Each row was made from one small tree. Brackets hold a mark, then the marks that hang from it, in the order of their numbers. Every link used is in the known rows. Write each row's tree.
Known rows:
{K_312 {K_97 K_681} K_786}: [ 0.26 -2.12 -1.57 -5.03  3.24  3.00 -3.23  0.32  0.19  4.76 -2.14 -2.40
 -0.87 -0.39 -2.42  5.83 -8.13  1.69 -2.70  2.24 -0.33 -3.10 -6.34]
{K_627 {K_210 K_312}}: [-2.66 -0.20 -0.01 -0.91  0.03  2.79 -2.31  2.14 -0.44  2.13 -0.73 -0.15
  1.44  0.57 -1.09 -2.84 -4.96 -4.92 -4.78  3.81 -1.88 -3.27  1.75]
{K_952 {K_210 K_312}}: [ 0.26 -1.84  0.97 -0.84  1.34  2.20  1.08  3.29 -0.62  2.30 -0.17  0.36
  0.21  0.06 -0.66  0.35 -3.15 -5.12 -3.45  1.48  0.63 -2.25  3.10]
{K_952 K_210}: [-1.06 -1.78 -0.34 -3.45  1.66  0.27  2.20  2.59 -1.07  2.47 -0.23 -0.17
 -1.55 -0.09 -0.89  1.80 -4.41 -3.49 -2.04  1.55  1.04 -2.17  1.58]
{K_216 {K_210 K_312 K_927}}: [ 0.66 -0.80 -0.12 -0.17  1.25  3.18  0.92  2.95  1.78  2.15 -0.64 -0.17
  2.97  0.30 -1.16 -5.04 -1.45 -7.73 -5.19  1.48 -0.74 -2.76  3.61]
{K_78 {K_210 {K_216 K_97} K_312}}: [ 3.60 -0.40  0.16  1.90  4.12  2.18  1.30  3.08  2.23  1.96  0.42  0.65
 -0.37  0.71 -1.94 -1.13 -2.61 -5.23 -5.31  2.71 -0.65 -2.89  3.39]
{K_952 {K_210 {K_216 K_97} K_312 K_927}}: [ 4.12 -0.85  2.54  2.46  2.56  2.41  1.21  3.89  0.78  0.68  0.61  1.36
 -1.07  0.50 -1.20 -1.01 -0.84 -7.70 -4.65  0.76 -0.11 -2.48  6.86]
{K_97 {K_312 {K_786 K_681}}}: [ 1.75 -2.41 -1.91 -1.42  1.03  0.14 -2.93  3.15  1.64  3.30 -1.55 -1.84
 -4.14  0.39 -1.32  1.40 -4.73 -2.86 -5.87  1.59  0.72 -3.10 -4.11]
{K_216 {K_210 {K_312 K_97}}}: [-0.94 -1.25 -0.85 -0.89  3.11  4.66  2.28  2.41 -1.15  3.03 -0.17 -0.88
  2.80  0.07 -1.62  0.16 -4.92 -2.50 -3.28  2.62 -0.90 -3.12  0.60]
{K_78 {K_210 K_216 K_312}}: [ 1.92 -0.66  1.49  1.62  2.92  2.89  1.13  2.29  3.28  2.47  0.65  0.19
  0.34 -0.44 -1.27 -2.42 -1.30 -5.61 -4.59  2.00 -0.36 -2.72  3.41]
{K_627 {K_210 {K_312 {K_786 K_681}}}}: [-1.00  0.84  1.34 -0.14  0.31  3.91 -1.47  3.26  1.25  2.34 -0.66 -0.56
 -1.23  1.16 -1.60 -2.14 -4.26 -4.31 -7.89  3.09 -1.04 -3.00  0.26]
{K_78 {K_210 {K_216 K_97} K_312 K_927}}: [ 4.90  0.03  0.89  1.47  3.35  1.92  0.64  2.53  3.55  1.28  0.08  0.77
  0.62  0.25 -1.90 -3.79 -0.28 -7.62 -5.99  1.73 -1.19 -3.00  5.50]
{K_210 K_216}: [ 0.37 -1.31  0.18  2.55  1.75  1.14 -0.74  1.90  0.91  2.78  0.64 -0.63
 -1.80  0.27 -0.98  0.60 -2.72 -4.05 -2.29  1.78 -0.48 -3.12  1.15]
{K_78 {K_210 {K_216 K_97} K_927}}: [ 3.61  0.19 -0.45 -1.04  3.76  0.10  1.99  1.89  3.05  1.42  0.06  0.20
 -1.35  0.13 -2.03 -1.96 -1.69 -5.96 -4.44  1.76 -1.02 -2.91  3.84]
{K_952 {K_210 K_216 K_927}}: [ 1.57 -1.01  2.51 -0.21  1.81  1.02  2.19  2.39  1.45  1.52  0.67  0.45
 -2.00 -0.72 -0.74 -0.59 -1.10 -6.46 -2.61  0.21  0.38 -2.25  5.45]
{K_627 K_210}: [-3.84 -0.04 -1.47 -3.28  0.51  0.98 -1.07  1.30 -0.64  2.36 -0.78 -0.68
 -0.73  0.41 -1.24 -1.19 -6.30 -3.16 -3.37  3.71 -1.55 -3.08  0.20]
{K_97 {K_312 K_786} K_681}: [ 1.88 -4.02 -2.84 -5.02  1.71 -0.02 -6.33  1.40  2.52  4.58 -3.29 -1.97
 -2.55 -0.63 -1.94  3.08 -8.21 -1.80 -4.16  2.02  0.84 -2.62 -6.50]
{K_97 K_312 K_681}: [ 0.55 -4.75 -3.76 -4.46  0.46 -0.89 -5.44  0.93  1.50  4.04 -2.89 -1.34
 -0.76 -0.64 -1.45  2.16 -8.82 -2.43 -2.02  2.40  0.27 -3.02 -3.84]
{K_450 K_786}: [-2.47 -2.44 -2.47 -2.99  0.61  0.06 -0.10  1.22 -1.20  3.85 -0.58 -0.06
 -0.54 -0.05 -0.47  1.34 -3.49 -4.16 -4.85  0.31  0.00 -3.14 -3.93]
{K_627 {K_210 {K_216 K_97}}}: [-1.00  0.59 -0.59  0.36  2.55  1.32 -0.55  2.14 -0.49  1.65  0.27  0.29
 -2.70  1.18 -1.87  0.17 -6.40 -3.54 -4.21  3.84 -1.79 -3.25  2.30]
{K_312 K_97}: [-1.90 -1.87 -2.21 -2.10  2.36  1.90 -0.34  0.46 -2.61  3.24 -0.67 -1.79
  0.22 -0.09 -1.24  3.39 -5.82  0.17 -0.77  2.65 -1.47 -3.84 -2.15]

Write each row's tree:
[ 1.36 -0.75 -2.44  0.38  3.49  2.55  1.44  4.23 -0.60  2.23 -0.62  0.22
  0.60  1.98 -2.11 -0.68 -5.24 -4.89 -5.54  2.94 -0.30 -2.85  1.73] => {K_216 K_97 {K_210 K_312}}
[ 1.88 -2.58  2.86  0.42  3.02  4.64  0.91  2.23  0.09  2.90  0.36  0.21
  0.46 -1.11 -1.41  3.62 -5.85 -2.24 -1.64  1.41  0.25 -2.53  2.86] => {K_952 {K_210 K_216 {K_312 {K_97 K_681}}}}
[ 2.76 -1.98 -1.51  1.17  2.75  0.82 -2.71  2.02  0.97  2.81 -0.57 -0.21
 -2.51  1.10 -2.25  3.22 -6.78 -2.53 -2.81  2.16 -0.38 -3.07  0.31] => {K_210 {K_216 {K_97 K_681}}}
[-0.37 -1.92  0.99 -1.35  2.52  3.43  1.73  2.47 -2.43  2.43 -0.07 -0.18
  0.88 -0.48 -0.95  2.49 -4.36 -2.29 -2.02  1.86 -0.09 -2.77  2.16] => {K_952 {K_210 {K_312 K_97}}}
[ 3.28 -1.17 -3.29 -4.31  4.17  0.07 -0.32  3.52  1.44  2.22 -2.10 -1.02
 -2.09  0.80 -2.40 -0.59 -4.86 -5.48 -6.79  2.07  0.13 -2.61 -1.52] => {K_216 {K_97 {K_312 K_786}} {K_210 K_927}}
[ 0.89 -0.67 -0.29 -0.89  2.27  3.23 -0.05  2.02 -0.51  3.54 -0.49 -2.42
 -2.73  0.70 -1.89  4.24 -4.94  0.96 -4.57  1.75 -0.47 -3.58 -4.03] => {K_312 K_97 {K_786 K_681}}
[ 1.21 -0.16  0.66 -1.87  3.41  5.18  1.06  2.36  1.07  2.88 -0.84 -1.29
  2.38 -0.21 -1.87 -1.58 -2.27 -4.77 -5.78  1.50 -0.95 -2.96  0.33] => {K_216 {K_210 {K_312 K_97 K_786} K_927}}
[ 1.31  1.11  1.63  1.98  3.19  3.85 -2.36  3.22  0.63  1.83  0.03  0.21
 -2.34  1.40 -2.12 -0.53 -4.54 -4.88 -7.44  3.54 -1.47 -2.94  1.57] => {K_627 {K_210 {K_216 K_97} {K_312 K_786}}}
[ 4.37  0.45  3.10  0.29  3.19  3.38 -0.04  2.02  5.23  2.16 -0.04 -0.18
  0.00 -0.72 -1.53 -3.94  1.30 -7.72 -6.95  0.97 -0.42 -2.53  3.10] => {K_78 {K_210 K_216 {K_312 K_786} K_927}}
[ 3.14 -3.29 -0.58 -1.63  3.63 -0.02 -0.30  3.21  0.69  2.36 -0.69  0.52
 -3.88 -0.21 -1.86  4.43 -7.70 -3.01 -2.37  1.64  1.22 -2.17  1.18] => {K_952 {K_210 {K_216 {K_97 K_312 K_681}}}}
[ 2.68 -0.36 -1.74  0.09  2.63  2.36  0.95  3.70  0.49  1.25 -0.87  0.32
  1.84  1.63 -1.96 -3.18 -2.93 -7.23 -6.24  2.07 -1.03 -2.95  3.78] => {K_216 K_97 {K_210 K_312 K_927}}
[ 3.28 -1.06  0.32  5.49  2.60  2.82 -2.13  3.45  0.13  1.73  0.41  0.37
 -0.96  1.58 -1.51  0.28 -2.64 -5.47 -4.63  2.43 -1.00 -3.39  3.11] => {K_210 {K_216 K_97} K_312}
[ 3.25 -2.12  2.11  2.75  1.44  4.93 -3.29  0.56  2.01  2.55 -0.40 -0.60
  2.59 -0.87 -1.49 -0.45 -3.08 -4.64 -2.41  1.13 -1.87 -3.74  2.58] => {K_210 K_216 {K_312 {K_97 K_681}} K_927}
[ 0.79 -0.34 -0.87 -0.68  1.87  0.18 -2.51  1.75  1.22  0.92 -0.68  0.15
 -2.00  0.26 -1.56 -2.58 -4.98 -6.36 -4.71  3.23 -2.02 -3.45  2.37] => {K_627 {K_210 {K_216 {K_97 K_312}} K_927}}
[ 2.04 -1.34  3.87  1.59  2.64  4.29  2.02  2.19  0.13  1.42  1.01  0.38
  0.88 -1.06 -0.88 -0.06 -1.07 -5.49 -2.35  0.60 -0.68 -2.81  5.75] => {K_952 {K_210 K_216 {K_312 K_97} K_927}}
[ 5.38 -1.65  0.80  3.71  1.50  2.65 -4.06  2.38  2.84  1.56 -0.70  0.60
  0.55  0.91 -1.94 -1.81 -2.84 -7.08 -4.93  1.37 -1.36 -3.22  3.85] => {K_210 {K_216 {K_97 K_681}} K_312 K_927}
[ 1.91 -2.54  1.29  3.03  2.32  5.26 -2.72  1.12  0.75  3.35 -0.10 -0.60
  1.72 -0.43 -1.59  2.41 -5.47 -1.93 -1.88  2.10 -1.24 -3.59  0.68] => {K_210 K_216 {K_312 {K_97 K_681}}}
[ 1.86 -0.13  0.75 -1.09  2.25  3.87  0.25  3.24  2.54  2.62 -1.05 -0.66
  1.46  0.30 -1.59 -4.01 -0.77 -7.29 -7.07  1.11 -0.17 -2.37  1.55] => {K_216 {K_210 {K_312 K_786} K_927}}
[-0.33  0.55  2.73  2.16  0.20  3.61 -1.97  1.65  2.03  1.15  0.23  0.48
  1.00 -0.08 -0.93 -5.72 -1.47 -8.06 -5.28  2.45 -2.42 -3.33  5.42] => {K_627 {K_210 K_216 K_312 K_927}}
[ 3.64  0.34 -0.79 -0.98  3.66  3.06  0.46  4.12  1.38  1.88 -1.26 -0.24
  0.15  1.64 -2.34 -2.44 -2.37 -6.86 -8.07  1.86 -0.38 -2.56  1.55] => {K_216 K_97 {K_210 {K_312 K_786} K_927}}
[ 2.26  0.04 -1.53 -0.63  4.49  3.26  0.65  4.56  0.06  2.70 -0.91 -0.36
 -0.80  2.02 -2.44  0.30 -4.46 -4.34 -7.46  2.66  0.29 -2.47 -0.14] => {K_216 K_97 {K_210 {K_312 K_786}}}
[ 2.52 -0.40  2.10  0.64  3.34  3.80  1.72  0.99  2.79  1.95  0.44 -0.17
  2.48 -1.30 -1.38 -2.73 -0.57 -5.46 -3.74  1.55 -1.63 -3.37  4.21] => {K_78 {K_210 K_216 {K_312 K_97} K_927}}
[ 1.19 -1.56  1.83  4.37  2.72  4.89 -1.00  1.61 -0.69  2.66  0.87 -0.70
  1.04 -0.05 -1.10  1.35 -2.69 -2.61 -2.17  2.34 -1.50 -3.82  1.69] => {K_210 K_216 {K_312 K_97}}
[ 1.71 -0.57  0.03 -2.21  1.31  1.75  0.36  1.62  3.32  2.00 -1.01 -0.06
  2.49 -0.57 -1.23 -5.25 -0.64 -7.48 -5.10  1.64 -1.03 -2.90  3.53] => {K_78 {K_210 K_312 K_927}}
[ 4.61 -0.60  1.01  5.30  1.85  2.40 -2.56  2.97  1.45  0.91  0.12  0.53
  0.09  1.27 -1.44 -2.68 -0.10 -8.06 -5.16  1.48 -1.73 -3.47  5.39] => {K_210 {K_216 K_97} K_312 K_927}
[-0.32 -0.34 -0.76 -1.06  2.26  1.38 -2.15  1.59  0.79  2.39 -0.56  0.13
 -2.00  0.85 -2.32  1.33 -8.78 -2.59 -3.69  3.75 -1.50 -3.01  1.00] => {K_627 {K_210 {K_216 {K_97 K_681}}}}
[ 1.44 -0.80  1.41  0.65  4.04  4.08  2.14  1.45  1.66  2.74  0.82 -0.35
  1.41 -0.98 -1.59 -0.04 -2.66 -2.91 -3.12  2.48 -1.06 -3.27  2.40] => {K_78 {K_210 K_216 {K_312 K_97}}}
[ 3.15 -0.26  2.17  1.13  2.24  2.68  0.73  1.76  4.60  1.78  0.27  0.35
  1.37 -0.77 -1.26 -5.26  0.76 -7.99 -5.16  1.26 -1.03 -2.77  5.14] => {K_78 {K_210 K_216 K_312 K_927}}
[-0.16 -2.07 -1.16 -2.14  2.94  4.74  0.86  1.95  0.18  3.71 -0.97 -0.96
  3.35 -0.25 -1.95  1.06 -7.36 -1.63 -2.91  2.59 -0.53 -2.95 -0.41] => {K_216 {K_210 {K_312 {K_97 K_681}}}}
[-1.34  0.65  1.26 -0.59  1.28  5.09 -0.84  2.35 -0.37  2.48 -0.42 -1.17
 -0.23  0.66 -1.86  0.11 -5.56 -1.55 -6.44  3.45 -1.70 -3.57 -0.87] => {K_627 {K_210 {K_312 K_97 {K_786 K_681}}}}
[ 1.40 -2.14  1.49 -3.76  3.30  4.40 -0.59  2.25 -0.30  3.65 -1.32 -0.59
  0.14 -0.79 -1.84  4.58 -6.31 -1.15 -3.62  1.55  0.88 -2.17 -1.29] => {K_952 {K_210 {K_312 {K_97 K_681} K_786}}}
